Each row comes from the steps of one walk. Every step used is in the known rows, and no mark comes twice. Write the walk behind each row, first mark first.
Known rows:
taru megi momok sigot badeg: [ 0.07  0.12  0.08  0.50  0.04 -0.06 -0.20 -0.25 -0.22 -0.05  0.04 -0.03
 -0.17  0.04  0.00  0.11  0.00 -0.51  0.07  0.04 -0.20  0.07 -0.11]
megi sigot badeg pevuno taru: [ 0.16  0.17 -0.05  0.00 -0.14  0.02  0.05 -0.48 -0.44  0.08  0.08 -0.19
 -0.09  0.03  0.11  0.22 -0.14  0.13  0.06  0.05 -0.08 -0.01 -0.01]
taru megi pevuno momok: [ 0.03  0.12  0.01  0.29  0.24 -0.12 -0.12 -0.10  0.30  0.10 -0.01  0.07
 -0.03  0.01 -0.11  0.14  0.01 -0.08  0.03  0.03 -0.09 -0.02 -0.01]
megi sigot taru momok: [ 0.26 -0.08  0.08  0.02 -0.04  0.18  0.15 -0.09 -0.36  0.03  0.02  0.02
 -0.11  0.09  0.06  0.01 -0.02  0.21  0.25 -0.12 -0.11 -0.09  0.05]
megi sigot badeg pevuno momok suga: [ 0.07  0.36 -0.05  0.20 -0.02 -0.07 -0.13 -0.40  0.02  0.08  0.05 -0.06
  0.02  0.02  0.03  0.21 -0.02  0.04  0.04  0.06 -0.07  0.07  0.02]
taru momok suga: [-0.11 -0.08  0.07  0.00 -0.06  0.07 -0.01  0.08  0.23 -0.01  0.00  0.10
  0.03  0.07 -0.11 -0.01  0.00  0.19  0.03 -0.03  0.05 -0.02  0.07]
pevuno momok sigot taru megi: [ 0.42  0.12  0.03  0.40  0.09  0.08 -0.34 -0.02 -0.11 -0.01  0.00 -0.06
 -0.15  0.02 -0.06  0.03  0.02 -0.11  0.18 -0.04 -0.51 -0.01 -0.07]
pevuno taru megi sigot: [ 0.45  0.07 -0.01  0.12 -0.10  0.06 -0.03 -0.19 -0.23  0.04  0.02  0.00
 -0.11  0.02 -0.06  0.08 -0.03  0.14  0.16 -0.10 -0.15 -0.02  0.02]
momok sigot taru: [ 0.32  0.03  0.04  0.12  0.05  0.14 -0.12  0.03 -0.23 -0.04 -0.01 -0.10
 -0.04  0.04  0.03 -0.01  0.00  0.11  0.14 -0.02 -0.40 -0.04 -0.02]
megi momok sigot badeg pevuno taru: [ 0.07  0.24  0.05  0.19 -0.05 -0.04 -0.14 -0.39 -0.26 -0.04  0.05 -0.19
 -0.13  0.04  0.04  0.31 -0.10 -0.11 -0.04  0.14 -0.34 -0.04 -0.12]
sigot badeg megi: [-0.12  0.06  0.02  0.16 -0.20  0.00 -0.08 -0.27 -0.17  0.01  0.04 -0.14
 -0.08  0.02  0.16  0.08 -0.07 -0.12  0.05 -0.03  0.04  0.09 -0.02]
badeg sigot: [ 0.17  0.05  0.00  0.14 -0.01  0.11  0.08  0.05 -0.28 -0.02  0.03 -0.01
  0.03  0.01 -0.01  0.05 -0.02 -0.12  0.03 -0.09  0.08 -0.05  0.04]
pevuno momok sigot suga: [ 0.39  0.27  0.09  0.07  0.14 -0.08 -0.25 -0.02  0.35 -0.12 -0.02  0.08
 -0.11  0.00 -0.11  0.16  0.08 -0.04 -0.02  0.06 -0.11 -0.04 -0.03]
megi pevuno: [-0.07  0.03  0.03  0.01  0.19 -0.06  0.11 -0.05  0.18  0.08 -0.02  0.04
  0.08  0.03 -0.02  0.09 -0.01  0.15 -0.01  0.05  0.04 -0.04  0.03]
momok sigot taru megi pevuno: [ 0.26  0.03  0.07  0.37  0.29  0.06 -0.11 -0.06 -0.02  0.10  0.00 -0.03
 -0.02  0.08 -0.05  0.06 -0.01  0.12  0.17 -0.04 -0.38 -0.01 -0.01]
megi pevuno momok: [ 0.03  0.16  0.01  0.04  0.17 -0.10 -0.01 -0.07  0.27  0.03 -0.04  0.04
  0.03  0.00 -0.04  0.17  0.01  0.06 -0.02  0.09 -0.07 -0.08  0.01]
sigot badeg pevuno taru: [-0.06  0.06 -0.05  0.00 -0.09  0.00 -0.06 -0.36 -0.26  0.05  0.09 -0.21
 -0.07  0.02  0.08  0.20 -0.15  0.07 -0.05  0.10 -0.13  0.00 -0.05]
megi pevuno momok sigot suga: [ 0.32  0.30  0.11  0.08  0.32 -0.14 -0.13 -0.08  0.54 -0.05 -0.05  0.12
 -0.03  0.02 -0.13  0.26  0.07  0.11 -0.03  0.10 -0.08 -0.10  0.01]
badeg megi sigot taru: [ 0.36  0.12  0.06  0.14 -0.09  0.13  0.00 -0.21 -0.23  0.06 -0.01 -0.06
 -0.07  0.03  0.16  0.07  0.00  0.29  0.28 -0.20 -0.21  0.02  0.03]
badeg megi sigot: [ 0.18  0.19  0.04  0.09 -0.15  0.03  0.02 -0.21 -0.07  0.05 -0.02 -0.03
 -0.03  0.02  0.09  0.05  0.01  0.15  0.15 -0.16  0.08  0.04  0.05]
megi pevuno momok sigot: [ 0.18  0.26  0.03  0.12  0.16 -0.08 -0.11 -0.04  0.22 -0.02 -0.06 -0.04
  0.03  0.03 -0.08  0.13  0.02  0.03  0.01  0.10 -0.18 -0.10  0.00]
sigot taru megi: [ 0.17 -0.09  0.01  0.29  0.12  0.10 -0.11 -0.04 -0.13  0.08  0.04  0.01
 -0.09  0.02  0.00 -0.01  0.00  0.00  0.16 -0.09 -0.31  0.04 -0.04]
pevuno taru momok sigot: [ 0.23 -0.04  0.07 -0.07 -0.21  0.14 -0.05  0.00 -0.20 -0.11 -0.01 -0.10
 -0.11  0.08 -0.10  0.04 -0.08  0.18  0.06  0.01 -0.17 -0.15  0.01]

Write each row's walk:
[ 0.20 -0.14  0.08  0.16 -0.01  0.28  0.15  0.09 -0.48  0.00  0.07 -0.01
 -0.08  0.08  0.04  0.05 -0.06  0.02  0.16 -0.14 -0.09 -0.13  0.04] -> badeg sigot taru momok
[ 0.23 -0.05 -0.01  0.13 -0.07  0.05 -0.12 -0.07 -0.07  0.01  0.03 -0.02
 -0.10  0.00 -0.09  0.07 -0.05  0.07  0.06 -0.04 -0.21 -0.02 -0.02] -> pevuno taru megi
[ 0.29  0.14  0.11  0.02  0.15 -0.04 -0.12 -0.01  0.26 -0.08 -0.01  0.08
 -0.07  0.03 -0.08  0.09  0.05  0.03 -0.01  0.02 -0.02  0.00 -0.01] -> momok sigot suga
[ 0.34  0.03  0.10  0.53  0.18  0.15 -0.04 -0.03 -0.34  0.02  0.07  0.09
 -0.12  0.01  0.01  0.17  0.02 -0.26  0.18 -0.17 -0.33 -0.04 -0.06] -> badeg sigot taru megi momok
[ 0.17  0.10  0.14 -0.05  0.07  0.03 -0.11 -0.18  0.21 -0.01  0.05 -0.01
 -0.16  0.09 -0.15  0.24 -0.09  0.29 -0.06  0.04 -0.02 -0.09 -0.01] -> badeg pevuno taru momok sigot suga
[-0.13  0.18  0.00  0.21  0.02 -0.02 -0.14 -0.30 -0.27  0.05  0.07 -0.22
 -0.04  0.05  0.06  0.08 -0.11 -0.18 -0.04  0.10 -0.05  0.07 -0.06] -> momok sigot badeg pevuno
[ 0.05 -0.07  0.08 -0.15  0.00  0.06  0.09 -0.01  0.32  0.02 -0.02  0.08
  0.06  0.09 -0.15  0.18 -0.06  0.56  0.03  0.03 -0.11 -0.15  0.10] -> megi pevuno taru momok suga
[ 0.01 -0.10  0.07 -0.14 -0.01  0.05  0.16 -0.07  0.05  0.02  0.00  0.01
 -0.03  0.08 -0.08  0.17 -0.10  0.36  0.02  0.04 -0.03 -0.19  0.05] -> megi pevuno taru momok
[-0.16  0.24 -0.05  0.18  0.02 -0.09 -0.23 -0.28  0.17  0.05  0.06 -0.08
  0.02  0.00  0.00  0.20 -0.04 -0.03 -0.06  0.12 -0.11  0.07 -0.03] -> sigot badeg pevuno momok suga
[ 0.43  0.16  0.02  0.16  0.04  0.08 -0.22  0.01 -0.12 -0.08 -0.03 -0.10
 -0.08  0.01  0.00  0.06  0.02  0.03  0.15  0.02 -0.50 -0.08 -0.05] -> pevuno momok sigot taru
[ 0.12  0.17 -0.02  0.05 -0.01 -0.04 -0.19  0.04  0.36 -0.04 -0.03  0.07
  0.05 -0.02 -0.10  0.09  0.07  0.12  0.00  0.03 -0.18  0.00  0.02] -> pevuno momok suga
[ 0.24  0.08  0.01  0.25  0.02  0.01 -0.01 -0.15 -0.14  0.09  0.02  0.05
 -0.07  0.02 -0.04 -0.02  0.03 -0.06  0.16 -0.11  0.05  0.06  0.02] -> taru megi sigot
[ 0.03  0.06  0.06 -0.01 -0.11  0.09 -0.09 -0.14 -0.12  0.02  0.03 -0.17
 -0.10  0.09 -0.11  0.12 -0.13  0.22 -0.02  0.03 -0.13 -0.10 -0.01] -> badeg pevuno taru momok sigot
[-0.02  0.20  0.12  0.21 -0.05 -0.06 -0.14 -0.10  0.44 -0.02 -0.04  0.11
  0.01  0.00 -0.01  0.18  0.08  0.12  0.04 -0.10 -0.14  0.08  0.00] -> badeg megi momok suga
[ 0.22  0.00  0.12  0.11 -0.15  0.19  0.08 -0.19 -0.28  0.06  0.01 -0.03
 -0.14  0.09  0.12  0.05 -0.03  0.28  0.30 -0.22 -0.07 -0.03  0.06] -> badeg megi sigot taru momok
[ 0.23  0.23  0.02  0.47  0.22  0.03 -0.37 -0.17 -0.03  0.11  0.05 -0.13
 -0.12  0.03 -0.06  0.12 -0.03 -0.06  0.10 -0.01 -0.46  0.03 -0.09] -> badeg pevuno momok sigot taru megi
[ 0.01 -0.03  0.09  0.06 -0.09  0.09 -0.04  0.05 -0.12 -0.06 -0.01 -0.05
 -0.08  0.09 -0.08 -0.05 -0.04 -0.03  0.04 -0.01  0.01 -0.06  0.01] -> taru momok sigot
[ 0.22  0.26  0.01  0.22  0.15  0.03 -0.27 -0.13 -0.07  0.04  0.02 -0.16
 -0.07  0.02  0.01  0.14 -0.03  0.09  0.06  0.04 -0.45 -0.04 -0.07] -> badeg pevuno momok sigot taru
[-0.07  0.26 -0.03  0.12  0.10 -0.09 -0.23 -0.10  0.44  0.08  0.01  0.01
  0.07 -0.01 -0.10  0.16  0.01  0.16 -0.08  0.05 -0.12  0.05  0.00] -> badeg pevuno momok suga
[-0.12 -0.04  0.04 -0.08 -0.08  0.06  0.01 -0.17 -0.06  0.07  0.06 -0.10
 -0.10  0.06 -0.07  0.16 -0.14  0.27 -0.05  0.02 -0.02 -0.09 -0.01] -> badeg pevuno taru momok
[ 0.05  0.32 -0.05  0.19 -0.01 -0.08 -0.06 -0.46 -0.26  0.08  0.07 -0.13
 -0.08  0.01  0.11  0.19 -0.06 -0.16  0.04  0.08  0.02  0.03 -0.03] -> megi sigot badeg pevuno momok
[ 0.15  0.02  0.17  0.01  0.09  0.02 -0.06  0.01  0.22 -0.09  0.01  0.11
 -0.14  0.08 -0.13  0.08  0.02  0.04  0.00  0.00  0.11 -0.06  0.02] -> taru momok sigot suga
[ 0.32  0.11  0.11  0.22  0.12  0.07 -0.10 -0.02 -0.15 -0.08 -0.02 -0.01
 -0.09  0.03  0.03  0.11  0.05 -0.03  0.14 -0.01 -0.49 -0.06 -0.08] -> megi momok sigot taru
[ 0.34 -0.02  0.02  0.18  0.05  0.22  0.08  0.07 -0.44  0.00  0.05 -0.03
 -0.01  0.02  0.08  0.06 -0.02  0.02  0.15 -0.12 -0.22 -0.08  0.02] -> badeg sigot taru
[ 0.03 -0.20  0.08  0.02  0.01  0.16  0.05  0.03 -0.20  0.00  0.03  0.00
 -0.11  0.07  0.03  0.00 -0.04  0.14  0.14 -0.05 -0.17 -0.08  0.00] -> sigot taru momok
[ 0.03  0.07  0.03  0.01 -0.13 -0.01  0.02 -0.36 -0.08  0.03  0.01 -0.16
 -0.04  0.04  0.13  0.27 -0.14  0.24  0.06  0.03 -0.13 -0.04  0.01] -> sigot badeg megi pevuno taru
[ 0.22  0.04  0.06  0.22  0.00 -0.02 -0.12 -0.14  0.01 -0.02  0.01  0.07
 -0.15 -0.01 -0.09  0.20  0.01 -0.07  0.05 -0.02 -0.30 -0.04 -0.08] -> pevuno taru megi momok
[ 0.35  0.18  0.05  0.15  0.22  0.03 -0.11 -0.04  0.04  0.00 -0.05 -0.06
 -0.01  0.04  0.00  0.16  0.01  0.18  0.13  0.05 -0.46 -0.13 -0.01] -> megi pevuno momok sigot taru
[-0.19  0.21 -0.05  0.18  0.02 -0.10 -0.16 -0.34 -0.08  0.06  0.08 -0.14
 -0.07 -0.01  0.07  0.18 -0.08 -0.23 -0.07  0.13 -0.04  0.04 -0.07] -> sigot badeg pevuno momok
[ 0.16  0.02  0.01 -0.14  0.05  0.00  0.09 -0.09  0.09  0.03 -0.02 -0.02
  0.03  0.02 -0.03  0.19 -0.06  0.36  0.00  0.05 -0.15 -0.13  0.03] -> megi pevuno taru
